Each row comes from the steps of one walk. Every step used is in the known rows, and no mark comes twice. Write the walk behind each row, first mark first.
Known rows
zusi, voruvu, sasuf, tubo, tetuk: [-1.23  0.05  0.67 -0.82 -2.30  3.73  2.44  0.51  2.90 -0.75  1.44  1.63
  1.06  0.54 -0.51  0.60  3.12 -0.08 -0.45  0.39]
voruvu, sasuf, gamu, ruzul: [-0.77 -1.18  0.05 -0.07 -0.07  4.11  2.96 -0.39  3.08  1.99 -1.51 -0.49
 -1.13  0.39  0.68  0.25  0.86  1.44 -0.43  0.78]
mebose, tetuk, tubo, sasuf: [-1.71  0.02  0.64  0.63 -1.25  1.45 -0.66 -2.14 -0.90  1.32  0.63  0.54
 -0.43 -0.60  0.06 -0.61  2.86 -1.24 -1.12  0.61]
zusi, voruvu, sasuf: [-0.13 -0.03  0.89  0.25 -0.25  2.00  2.48  1.34  2.30  0.26 -0.35  1.04
  1.04  0.64  0.93  0.22  0.80 -0.13 -1.30 -0.65]
tubo, sasuf: [-0.39  0.45  0.09  0.82  0.22  0.52  0.20 -0.56  0.97  1.40 -0.81  0.97
  0.30 -0.55  0.44 -0.27  1.38 -0.41  0.39 -0.14]
tubo, sasuf, gamu, ruzul, zusi: [-0.21 -1.39  0.70  0.72 -0.57  3.97  2.06 -0.62  2.33  4.39 -2.14  0.45
 -1.30  0.18 -0.22 -2.35 -0.03  1.67  0.79 -0.03]
zusi, voruvu, sasuf, gamu: [-0.08 -0.68  1.32  0.89 -1.08  3.66  4.73  1.24  3.44  1.22 -0.67  0.86
 -0.18  0.32  1.12  0.43  1.00 -0.27 -2.13 -0.28]
tetuk, ruzul, zusi, voruvu: [ 0.40 -1.53  1.25 -0.41 -0.73 -0.04  0.64  2.63  0.65  1.16 -1.88  1.04
  1.77  1.69 -0.12 -1.62 -1.79 -0.19 -1.71 -1.57]
tetuk, tubo, sasuf: [-1.30  0.73  0.53  0.97  0.64 -0.22 -0.23 -1.17  0.39  1.71 -0.57  0.59
  0.03 -0.57  0.37 -0.32  2.04 -0.79 -0.79  0.78]
lakupom, sasuf, tubo: [ 0.62  0.76  0.45 -0.05 -0.52  0.70 -0.36  0.83  2.87 -0.25 -0.22  1.53
  0.62  0.17 -1.13  0.96  0.91 -1.72  1.60  0.50]
sasuf, tubo, tetuk: [-1.08  0.07 -0.19 -1.08 -2.16  1.64  0.00 -0.88  0.65 -1.03  1.88  0.51
  0.04 -0.12 -1.44  0.46  2.38 -0.02  0.92  1.10]
ruzul, zusi, voruvu, sasuf: [ 0.04 -0.81  1.58  1.02 -0.25  2.51  2.63  1.67  2.33  1.61 -1.17  1.21
  0.74  0.81  0.61 -1.32 -0.50  0.13 -0.55 -1.13]
ruzul, zusi, voruvu, sasuf, tubo: [-0.29 -0.75  1.33  0.88 -0.42  2.62  3.23  1.64  3.37  1.39 -0.50  2.25
  1.05  1.09  0.05 -0.47  0.95 -0.02  0.32  0.33]
ruzul, zusi, voruvu, sasuf, tubo, tetuk: [-1.07 -0.84  1.45 -0.01 -2.37  4.11  2.61  0.83  2.96  0.51  0.74  1.77
  0.74  0.75 -0.90 -0.83  1.90  0.19  0.34 -0.03]
mebose, tetuk, tubo, sasuf, voruvu: [-1.52  0.38  0.44  1.51 -0.74  2.24  0.72 -1.23 -0.28  2.09  1.41  0.83
  0.07 -0.30  0.09 -0.66  2.71 -0.57 -1.37  0.45]
mebose, tetuk: [-0.47 -0.70  0.16 -0.34 -1.98  1.78 -0.46 -0.94 -1.22 -0.45  1.10 -0.04
 -0.46 -0.06 -0.41 -0.21  0.77 -0.41 -0.38 -0.09]
sasuf, voruvu: [ 0.26  0.44 -0.23  0.79  0.53  0.75  1.37  0.94  0.55  0.76  0.84  0.30
  0.52  0.20  0.12 -0.12 -0.18  0.69 -0.23 -0.19]
tubo, tetuk, ruzul, gamu: [-1.36 -1.37  1.15 -1.49 -1.97  0.33 -0.42  0.75  1.57  0.27 -0.73 -0.37
  0.35  0.59 -0.68 -0.55  1.42 -0.53 -0.89 -0.68]
gamu, ruzul, zusi, voruvu: [ 0.73 -1.09  0.80 -1.29 -0.77  2.93  0.79  1.41  0.74  1.96 -0.51  0.27
  0.47  1.60 -0.64 -2.82 -1.99  2.40  0.03 -1.25]
mebose, tetuk, tubo, sasuf, gamu, ruzul, zusi: [-1.53 -1.85  1.25  0.44 -2.06  4.96  1.20 -2.07  0.57  4.35 -0.64 -0.03
 -2.06  0.10 -0.57 -2.66  1.45  0.71 -0.68  0.70]
gamu, ruzul, zusi, voruvu, sasuf: [-0.03 -1.23  0.96 -0.37 -0.04  3.95  2.11  1.28  2.52  2.29 -1.47  0.50
  0.58  1.49  0.17 -2.05 -1.00  2.12 -0.06 -0.96]
gamu, ruzul: [-0.07 -0.34 -0.62 -1.49  0.21  1.38 -0.51 -0.30  0.15  0.80 -0.31 -0.65
 -0.05  0.64 -0.31 -0.70 -0.43  1.96  0.41  0.17]

Write each row's walk
[-1.81 -1.17  1.75 -1.23 -2.27  2.59  2.60  2.08  4.88  0.42 -0.49  1.74
  1.80  1.32 -0.17  0.42  3.47 -0.74 -1.32  0.09]	zusi, voruvu, sasuf, tubo, tetuk, ruzul, gamu
[-1.04 -1.14  1.01  0.87 -0.17  3.25  1.65 -1.12  1.76  4.84 -1.81  0.00
 -1.57  0.23 -0.22 -2.46  0.72  1.12 -0.30  0.76]	tetuk, tubo, sasuf, gamu, ruzul, zusi
[ 0.42 -1.24  1.50  0.16 -1.41  5.05  3.20  0.79  2.79  4.33 -1.65  1.22
 -0.41  0.76  0.00 -2.91 -0.38  1.72 -0.39 -1.02]	tubo, sasuf, gamu, ruzul, zusi, voruvu
[-1.09 -1.12  0.81 -1.54 -2.22  5.53  2.05  0.60  3.07  1.34  0.46  1.01
  0.64  1.45 -1.23 -1.58  1.51  2.07  0.82  0.05]	gamu, ruzul, zusi, voruvu, sasuf, tubo, tetuk
[-1.05 -1.77  1.47 -0.52 -2.10  2.32  1.15  1.64  1.99  0.58 -1.55  0.72
  1.64  1.40 -0.30 -1.29  0.28 -0.33 -1.79 -1.73]	tubo, tetuk, ruzul, zusi, voruvu, sasuf
[-0.95 -2.34  1.80 -0.01 -2.97  3.95  3.43  1.69  3.27  1.55 -1.79  0.62
  0.44  1.23 -0.15 -1.08  0.59 -0.51 -2.55 -1.29]	tubo, tetuk, ruzul, zusi, voruvu, sasuf, gamu
[-0.28 -2.34  1.86  0.97 -0.99  2.45  4.02  2.48  3.55  2.43 -3.01  1.22
  0.76  1.40  0.75 -0.74 -0.42 -0.63 -2.55 -0.98]	tetuk, ruzul, zusi, voruvu, sasuf, gamu
[ 0.83 -1.61  1.35 -0.65 -1.65  4.65  3.02  1.41  1.95  3.02 -0.77  0.25
 -0.74  1.33 -0.45 -2.70 -1.69  2.10 -0.79 -0.89]	sasuf, gamu, ruzul, zusi, voruvu
[-1.12 -1.01 -0.17 -1.56 -1.81 -0.15 -1.32 -0.01 -0.30 -0.92 -0.49 -0.44
  0.98  0.50 -0.85  0.08  0.71 -0.46 -1.22 -0.55]	tubo, tetuk, ruzul
[ 0.07 -1.17  0.08 -0.71  0.08  1.79 -0.41  0.05  0.17  2.03 -0.99 -0.46
 -0.41  0.95 -0.78 -2.29 -1.73  2.14  1.25 -0.27]	gamu, ruzul, zusi
[-1.78 -0.17 -0.11 -0.27 -1.44  2.66  1.24 -0.88  2.41 -0.74  0.94  0.79
  0.11 -0.08 -0.64  1.20  3.55 -0.18  0.74  1.37]	voruvu, sasuf, tubo, tetuk
[-0.67 -1.61  1.10  0.27 -0.18  0.98  2.46  2.58  3.45  1.25 -2.10  2.45
  2.31  1.86  0.09 -0.05  0.67 -0.57 -0.85  0.14]	tetuk, ruzul, zusi, voruvu, sasuf, tubo
[-1.11  0.11  0.95  1.55 -0.23  1.39  2.00 -1.22  1.58  2.65 -0.83  0.51
 -1.19 -0.70  0.55 -0.15  2.34 -1.04 -1.54  1.21]	tetuk, tubo, sasuf, gamu
[-0.10  0.87 -0.08  1.70  0.76  1.17  1.55  0.34  1.44  2.17 -0.01  1.26
  0.88 -0.25  0.46 -0.27  1.19  0.32  0.10 -0.26]	tubo, sasuf, voruvu
[ 0.13 -1.53  2.06  1.55 -1.21  4.14  4.77  1.66  3.45  2.52 -1.51  1.09
 -0.48  0.68  0.74 -1.15 -0.20  0.02 -1.34 -0.73]	ruzul, zusi, voruvu, sasuf, gamu
[-0.60 -2.04  0.64  0.69 -0.16  4.44  3.04 -0.03  3.14  3.34 -2.18 -0.34
 -1.47  0.62  0.26 -1.29 -0.33  1.77  0.36  0.35]	voruvu, sasuf, gamu, ruzul, zusi
[-0.38 -0.57 -0.10 -0.01 -0.38  3.59  1.85 -1.04  2.32  3.16 -1.35  0.21
 -0.94  0.01  0.27 -0.74  1.22  1.33  0.01  0.39]	tubo, sasuf, gamu, ruzul
[-0.21  0.63  0.51 -1.07 -2.50  2.14 -0.95 -0.08  2.46 -1.14  0.87  0.96
  0.24 -0.14 -2.06  0.59  1.85 -1.62  1.59  0.03]	lakupom, sasuf, tubo, tetuk
[-1.62 -0.76  0.46 -1.36 -2.08  2.06  1.75  1.33  3.03 -0.92 -0.20  1.59
  2.33  1.31 -0.35  1.13  2.91 -0.69 -1.65  0.17]	zusi, voruvu, sasuf, tubo, tetuk, ruzul
[-2.04 -1.86  0.38 -0.15 -1.31  1.38  0.55  0.35  2.51  0.46 -1.40  1.12
  1.08  0.97 -1.08  0.17  1.99 -0.53  0.38  0.69]	voruvu, sasuf, tubo, tetuk, ruzul, zusi
[ 1.70 -0.98  2.03 -0.59 -2.02  5.14  2.05  2.17  3.80  2.90 -1.69  0.63
 -0.49  1.23 -1.03 -2.68 -2.24  0.57 -0.12 -1.88]	lakupom, sasuf, gamu, ruzul, zusi, voruvu
[-1.24 -0.28  0.32  0.12  0.00  2.82  1.50 -1.56  1.79  3.49 -1.10 -0.15
 -1.25 -0.14  0.29 -0.90  1.89  0.94 -1.07  1.24]	tetuk, tubo, sasuf, gamu, ruzul
